What can hang from each mark
z375: z179 z261 z792
z596: z24 z792
z261: z24 z37 z548 z596
z37: z513
z495: z261 z548
z548: z513
z792: z261 z548 z596
z24: z261 z596
z513: z37 z261

Known rows, with every way that one mark hangs from another
z548(z513(z37 z261(z24 z596(z792)))): [ 22.9 -30.7  15.0  -7.2 -31.0 -19.8   2.9 -48.3  15.0  72.4  40.5  -3.7
  -0.2  -0.6   1.6  34.3  -8.8  33.4 -41.0  18.8 -10.4   7.1  43.7  66.5
  25.2 -18.8]
z596(z24 z792): [ 32.2 -20.9 -14.7 -15.8 -19.7  -7.0  -2.2 -21.6   6.0  22.7   7.0   0.0
  -4.0 -10.2  -8.7  34.4   7.8  19.6   3.5  16.0 -13.8  12.7   8.8  61.7
  10.3 -19.4]
z375(z179 z261(z24 z37(z513)) z792(z596)): [ 12.4 -22.4 -38.1 -21.3 -21.7  16.2  37.0  25.5  18.5  51.8  20.0  41.4
   0.0  -7.3 -45.0   7.6  -7.9   5.3 -58.7  40.1  32.9 -11.5  -9.4  58.6
  45.9 -53.8]
z792(z261): [ 21.8 -16.5 -13.0 -18.6 -21.7  13.2  26.4  -3.6   6.5  30.6  29.1   6.7
  -6.9  -7.8 -23.2   7.2   6.1  -5.7  -3.8  16.6  20.8  19.6  20.3  33.0
  20.4 -16.1]
z596(z24(z261)): [ 31.6 -18.6 -21.3 -15.5 -20.7  -8.6  11.7  -5.5   4.7  32.1  25.6   3.1
   5.3  -0.6 -16.1  30.9   4.0  12.7   8.1  31.9   3.6   3.3   8.8  66.1
  16.2  -0.1]
z548(z513(z37 z261(z24 z596))): [ 22.0 -28.6  15.1  -5.6 -30.1 -18.2   8.6 -45.3  11.8  71.8  44.6   1.3
  -1.5   4.8  -2.8  33.3  -8.6  30.1 -43.2  25.1  -2.1   6.8  46.5  61.1
  30.0 -11.6]
z495(z548(z513(z261(z24(z596(z792)) z37)))): [ 24.3  -7.2  -2.7  -5.1 -31.5 -11.9   6.5 -23.8  18.5  57.3  30.9  -4.8
   7.8  -4.6 -11.0  39.5  -0.1  24.6 -25.3  34.1 -10.9   4.0  18.0  58.5
  19.7 -22.1]
z495(z261(z37 z596) z548): [ 11.7  -2.2 -17.0 -10.2 -38.7  17.8  23.2  -7.5  28.0  39.6  14.0  16.6
  -4.0   4.4 -24.7  34.4  12.7  18.2 -23.0  47.8 -23.7 -14.7  10.9  25.7
  14.9 -41.2]
z37(z513(z261(z548))): [ 24.6 -14.7   2.1  -6.7 -35.7  -7.8  25.7  -4.0  12.2  35.5  31.6  19.9
   9.6  11.6 -19.1  22.5   0.2  -2.3   3.0  24.4  13.3   8.5  27.8  45.0
   8.4 -10.4]
z375(z179 z792(z261 z548 z596)): [ 25.4  -9.5 -28.3 -18.8 -17.8  28.2  48.8  29.8   5.6  53.8  27.7  18.7
  -4.4 -22.9 -42.3  -6.9   7.7   5.7 -35.9   5.2  51.9  19.6   2.9  35.4
  33.0 -49.9]
z375(z179 z261(z24 z37) z792(z596)): [ 14.7 -20.1 -36.8 -19.2 -18.5  17.8  32.5  22.0  15.6  52.9  21.0  37.1
  -2.5  -8.2 -40.6   5.0  -9.3   8.1 -64.3  36.5  23.7 -14.3  -6.8  55.7
  53.3 -50.6]
z792(z596): [ 29.9 -19.7 -12.5 -14.8 -17.6   3.3  27.8  -7.5   5.7  27.5  26.9  16.8
 -10.5 -11.5 -22.1  17.8   0.4   1.1 -20.1   9.5  22.7  21.7  28.0  44.2
  27.8 -16.1]
z37(z513(z261(z24(z596) z548))): [ 22.3 -22.1  -4.8  -2.4 -38.3 -12.7  23.6  -7.9  15.5  45.1  29.7  19.5
  10.3   9.4 -22.4  24.1  -5.0   5.9   0.1  32.7  10.3   1.3  35.6  63.8
   9.4  -6.5]
z596(z24 z792(z261(z37))): [ 23.0 -28.7 -18.1 -18.2 -23.4  -0.9  -0.1 -21.7  13.7  29.0   4.8  -1.2
  -2.8 -21.2 -13.9  18.6  10.1  14.7  -1.0  15.7 -10.9   5.0   9.8  62.6
  16.7 -39.6]
z261(z37): [ 22.4 -19.2 -12.1 -16.6 -24.5   2.2  14.4 -13.4  12.5  14.7  18.9  16.3
   4.1   5.6 -17.7  10.1   2.7  -7.3 -22.9  25.7  -7.1   2.6  29.3  37.2
  26.3 -15.3]
z548(z513(z37 z261(z24(z596)))): [ 22.7 -25.7  10.2  -1.9 -28.9 -23.9  13.0 -35.6   9.5  64.6  50.3  -7.2
   7.1  -2.1  -2.8  36.9 -11.2  22.1 -39.0  29.6   3.6  13.3  35.9  65.8
  22.2  -0.2]
z24(z261(z37(z513) z548 z596(z792))): [ 27.1 -30.9 -14.0 -18.3 -39.7  -6.7  17.6  -1.5  36.7  44.2  22.9  16.6
  18.7  11.3 -13.6  13.6   0.7  16.7   7.7  30.6 -16.6 -21.0  38.1  72.8
  14.4 -34.5]
z513(z37 z261(z548)): [ 23.3 -18.7  14.9   6.1 -34.3 -16.1  15.3 -20.8   8.3  51.9  43.2   5.7
  15.3   4.8  -1.6  26.9  -5.8   5.4 -18.7  20.8 -20.4   5.1  36.4  45.1
  15.8  -8.6]
z513(z261(z596(z24 z792))): [ 30.6 -26.2   2.2  -7.5 -25.1 -12.4   6.6 -33.2   9.6  51.7  27.3   3.1
   4.8   2.7  -8.0  28.2  -0.4  20.7  -8.5  13.5 -10.6  -4.0  25.9  63.4
  19.1 -20.6]
z24(z596(z792(z261 z548(z513)))): [ 31.8 -19.4 -11.5 -16.4 -24.6  -0.8  30.2  -3.1  18.4  40.6  31.2 -12.4
   8.1 -20.9 -16.0  16.5   4.2  18.3   0.8  12.1  20.0  24.9  25.0  63.7
   9.3 -19.9]
z548(z513(z37 z261(z24))): [ 22.0 -21.7  13.2  -4.7 -29.6 -18.8   6.4 -38.6   6.4  63.8  45.1  -1.4
   0.3   0.7  -2.4  32.6  -9.4  19.9 -42.3  24.0   1.0  15.7  36.6  56.9
  25.5  -4.9]
z375(z261(z24(z596) z37 z548(z513)) z792): [ 17.0 -16.6 -14.1 -13.1 -31.1   2.2  26.1  10.6  26.7  51.1  26.6  25.3
   3.3   0.1 -27.1  15.5  -2.7  18.4 -38.2  53.8  -2.2 -15.8  15.1  72.5
  43.7 -28.6]
z261(z24 z37(z513) z596(z792)): [ 16.9 -41.4 -19.2 -20.1 -36.5  -1.1   2.7 -35.5  28.4  39.1   0.6  27.3
  -5.4   6.5 -19.4  13.2  -0.7  21.1 -23.4  26.9 -19.4 -16.2  50.5  71.5
  24.8 -43.6]
z24(z261(z548(z513(z37))) z596): [ 31.1 -22.0  -8.6  -7.4 -30.5 -22.2  32.0   6.8  25.8  53.4  54.8  -9.0
  27.3   1.3  -7.1  33.8  -6.7  22.8   3.9  42.6   2.1   1.1  30.0  77.9
  10.6   5.2]
z548(z513(z261(z24 z37 z596))): [ 21.7 -25.4   8.8 -12.1 -31.1 -11.8   6.5 -39.5  19.1  62.5  33.0   9.2
  -3.1   9.8 -11.0  19.8  -5.9  26.7 -42.8  26.0   1.9  -5.7  48.2  60.3
  37.4 -17.1]
z375(z179 z261 z792(z596(z24))): [ 23.3 -12.8 -33.3 -18.9  -8.8  14.0  39.8  30.7   6.1  47.8  27.5  25.6
  -0.6 -12.8 -37.9  23.0  -1.6  13.7 -40.3  34.3  37.0   2.3 -28.7  51.0
  40.2 -39.8]

Rows
[ 24.2 -28.9 -19.1 -15.5 -22.3  -3.7  23.3  -6.8  20.3  27.8  29.2  -7.2
  13.5 -16.2 -16.0  16.1  -0.9   2.6  -2.0  22.8   0.3   8.0  20.5  62.2
  11.2 -21.8] | z24(z596(z792(z261(z37))))
[ 21.3 -22.4 -18.4 -19.6 -31.3  20.6  42.5   3.0  18.5  41.3  13.9  22.2
  -7.6 -31.1 -38.9 -11.8  12.1  -1.2 -17.6   0.1  45.6  23.0  37.0  48.8
  30.7 -52.2] | z792(z261(z37(z513)) z548 z596)
[ 20.4 -27.5  -7.4  -2.8 -31.5 -13.9  10.8 -25.5  12.6  47.0  32.1  10.4
  13.3   3.8 -17.2  13.6 -11.1   1.7 -28.6  29.9  -7.7 -12.4  38.8  67.8
  27.6  -7.7] | z513(z261(z24(z596) z37))
[ 25.8 -29.8 -28.6 -15.7 -28.7 -14.0  34.3   9.4  24.6  30.3  44.3   2.1
  32.2   0.6 -22.0  19.7  -6.0  -5.8   5.2  46.4  12.0  -5.4  17.8  77.4
   8.3  -2.7] | z24(z261(z37(z513)) z596)
[ 19.6 -27.0   3.8  -2.2 -40.9  -7.9   6.4 -32.2  23.8  60.5  20.0  26.9
   3.8  17.5 -15.5   8.4  -6.1  21.4 -27.0  25.5 -25.3 -28.9  61.7  62.5
  36.2 -25.4] | z513(z261(z24 z37 z548 z596))
[ 35.0 -22.2 -21.2 -17.4 -22.2 -11.1  -0.4 -11.2   9.7  33.2  17.7  -6.1
   7.0 -10.5  -6.9  32.0   4.3  18.9  13.8  21.6 -10.8   4.7   3.2  77.7
   7.2 -16.1] | z596(z24(z261) z792)
[ 27.2 -26.3 -21.1 -12.2 -27.2  -8.8  22.7  -0.7  19.3  38.0  18.3  20.1
   1.7 -13.3 -25.1  23.9   3.3  14.7  -3.3  25.4  14.1  -0.2  22.3  73.6
  24.0 -27.6] | z792(z596(z24(z261(z37(z513) z548))))
[ 13.5 -18.2 -10.9  -9.8 -41.0   6.4  18.0  -9.5  32.8  37.1   3.6  23.9
  -6.0   6.2 -21.5  27.1   9.8  31.3 -12.8  43.0 -26.3 -27.0  30.3  46.2
  16.6 -36.5] | z495(z261(z37 z548 z596(z24)))
[ 30.6 -28.2 -12.1 -17.7 -21.4  -4.2   6.4 -29.6  13.3  34.1   9.8   7.0
  -6.1   0.6 -11.0  32.4   7.1  31.2  -0.5  17.9 -14.3   0.8  26.8  61.9
  18.1 -25.8] | z261(z596(z24 z792))
[ 18.1 -26.1 -23.2 -18.2 -35.7  20.8  32.4  -5.9  18.3  50.2   5.5  28.3
 -17.1 -30.7 -41.2 -14.1   7.4   7.8 -25.2   3.2  39.3  15.2  47.3  61.3
  36.7 -52.6] | z792(z261(z24 z37(z513)) z548 z596)
[ 10.6 -16.8 -17.2  -4.6 -44.9   4.1  19.2  -1.1  32.9  37.0   9.9  21.1
  -1.9   0.9 -23.9  20.3  -0.2  18.4 -19.8  48.4 -21.3 -22.9  35.1  55.7
  14.0 -22.8] | z495(z261(z24(z596) z37 z548))
[ 26.0 -24.7  -4.4 -11.2 -37.1  -2.4  17.8 -21.6  14.7  52.0  19.9  19.9
   1.3   3.7 -20.3  15.7  -0.2  14.2  -7.3  13.3  10.5   6.9  39.8  64.4
  13.8 -26.4] | z37(z513(z261(z24 z596(z792(z548)))))
[ 26.0 -13.4 -27.1 -17.0 -12.4  13.3  37.6  20.3   3.6  38.8  32.2  20.5
  -0.5  -6.8 -33.6  13.4  -1.0   1.6 -42.9  19.9  33.7  11.7  -2.3  35.2
  30.6 -33.2] | z375(z179 z792(z596))
[ 25.6 -14.4 -11.6 -16.4 -30.7  10.8  30.0  -8.1  15.1  58.8  24.8   2.2
  -9.9 -18.0 -28.3   3.7   6.1  26.9 -14.2  15.4  36.9  24.0  43.3  61.4
  27.2 -18.6] | z792(z261(z24(z596)) z548(z513))
[ 26.0 -25.7 -20.4 -16.0 -29.1   2.1  32.4   0.7  22.5  30.2  22.5  -1.7
  14.6 -19.0 -22.7  10.2   5.1   4.9   4.9  17.3  14.3  15.8  24.4  64.8
   6.5 -29.7] | z24(z596(z792(z261(z37(z513)) z548)))
[ 24.7 -21.5 -16.8 -19.8 -33.8  15.2   7.9 -15.3  16.9  39.6   2.4   9.2
  -7.8 -20.2 -19.2  -7.0   7.4  11.2 -12.7   1.6  -2.8  11.1  37.3  58.4
  22.0 -44.3] | z596(z792(z261(z24 z37) z548))
[ 29.3 -31.3 -17.9 -21.9 -28.7  -4.0  12.7 -12.4  26.1  41.7  29.2   5.7
  16.2   4.5 -10.2  11.8  -1.9   9.8  -6.1  25.3 -15.8 -15.3  30.6  69.5
  21.9 -26.1] | z24(z261(z37 z596(z792)))
[ 14.8 -27.8 -20.7 -16.5 -34.7   0.6   8.2 -20.3  16.0  24.7   6.9  29.5
  -3.9   7.4 -26.6  11.5  -0.9  -0.1 -24.4  35.0  -2.1  -2.2  39.3  56.0
  25.6 -21.1] | z261(z24 z37(z513))
[ 21.7 -13.2 -31.7 -21.2 -20.0  21.8  38.3  21.6  17.8  52.9  14.3  30.8
   8.1   2.3 -39.7   7.5   5.6  26.2 -42.3  37.1  16.2 -17.0  -6.9  50.2
  44.7 -53.7] | z375(z179 z261(z37 z596(z24)) z792(z548))
[ 22.3 -13.9 -16.0 -19.3 -22.1  19.7  43.0  10.9  12.0  67.7  35.9   7.9
   1.7  -8.5 -31.0   5.2   7.7  24.2 -42.3  17.1  34.3  15.0  12.9  35.5
  30.9 -47.0] | z375(z179 z792(z261(z596) z548(z513(z37))))
[ 23.5 -28.5   9.9 -13.4 -31.9 -13.7   0.0 -42.2  21.3  63.4  29.5   4.8
  -1.0   4.8  -6.9  20.2  -6.6  29.1 -39.8  21.0  -4.8  -4.9  45.4  66.0
  32.5 -25.6] | z548(z513(z261(z24 z37 z596(z792))))
[ 19.4 -28.0  -6.3 -13.8 -39.0  -0.4  24.6 -10.9  33.4  30.8  10.7  33.8
   6.2  20.1 -23.2  13.6   6.4  17.5  -7.7  34.1 -13.0 -17.0  54.2  48.0
  23.4 -35.5] | z261(z37(z513) z548 z596)
[ 22.4  -2.7 -22.0 -16.5 -20.5  17.4  40.0  41.7  13.6  44.1  29.8  29.7
   9.5  10.6 -31.6  14.8  -1.0  10.8 -28.2  40.5  17.8  -6.2 -15.1  34.5
  32.9 -32.1] | z375(z179 z261(z548) z792)
[ 19.6  -3.0   1.1 -11.1 -38.8   7.2  23.8   4.4  24.7  37.8  22.5  11.8
  -9.9   4.4 -15.6  29.5   7.2  23.0 -13.4  35.9   0.5   4.3  22.9  32.0
   8.1 -16.7] | z495(z261(z548(z513)))
[ 24.8 -29.4   3.4 -10.2 -30.0  -8.7   8.5 -32.9  18.8  47.5  29.8   8.0
  12.6   6.5  -7.6  12.4  -4.6   7.8 -23.7  13.9 -18.2 -12.9  37.2  56.3
  24.9 -29.9] | z513(z261(z37 z596(z792)))
[ 19.8 -22.4  10.3   8.1 -39.0 -16.2   6.4 -30.1   8.3  61.8  34.2  13.0
   6.2   5.6  -3.7  24.9  -8.7  13.3 -27.1  23.2 -26.5  -2.1  47.0  59.2
  21.4  -9.7] | z513(z37 z261(z24 z548))
[ 19.9 -19.6   2.3  -0.2 -39.8  -9.3   3.6 -22.8  16.7  50.2  20.3  23.8
   5.5  10.6 -14.8   8.1  -6.5   8.4 -25.4  25.8 -20.1 -17.9  49.0  58.2
  31.1 -17.4] | z513(z261(z24 z37 z548))
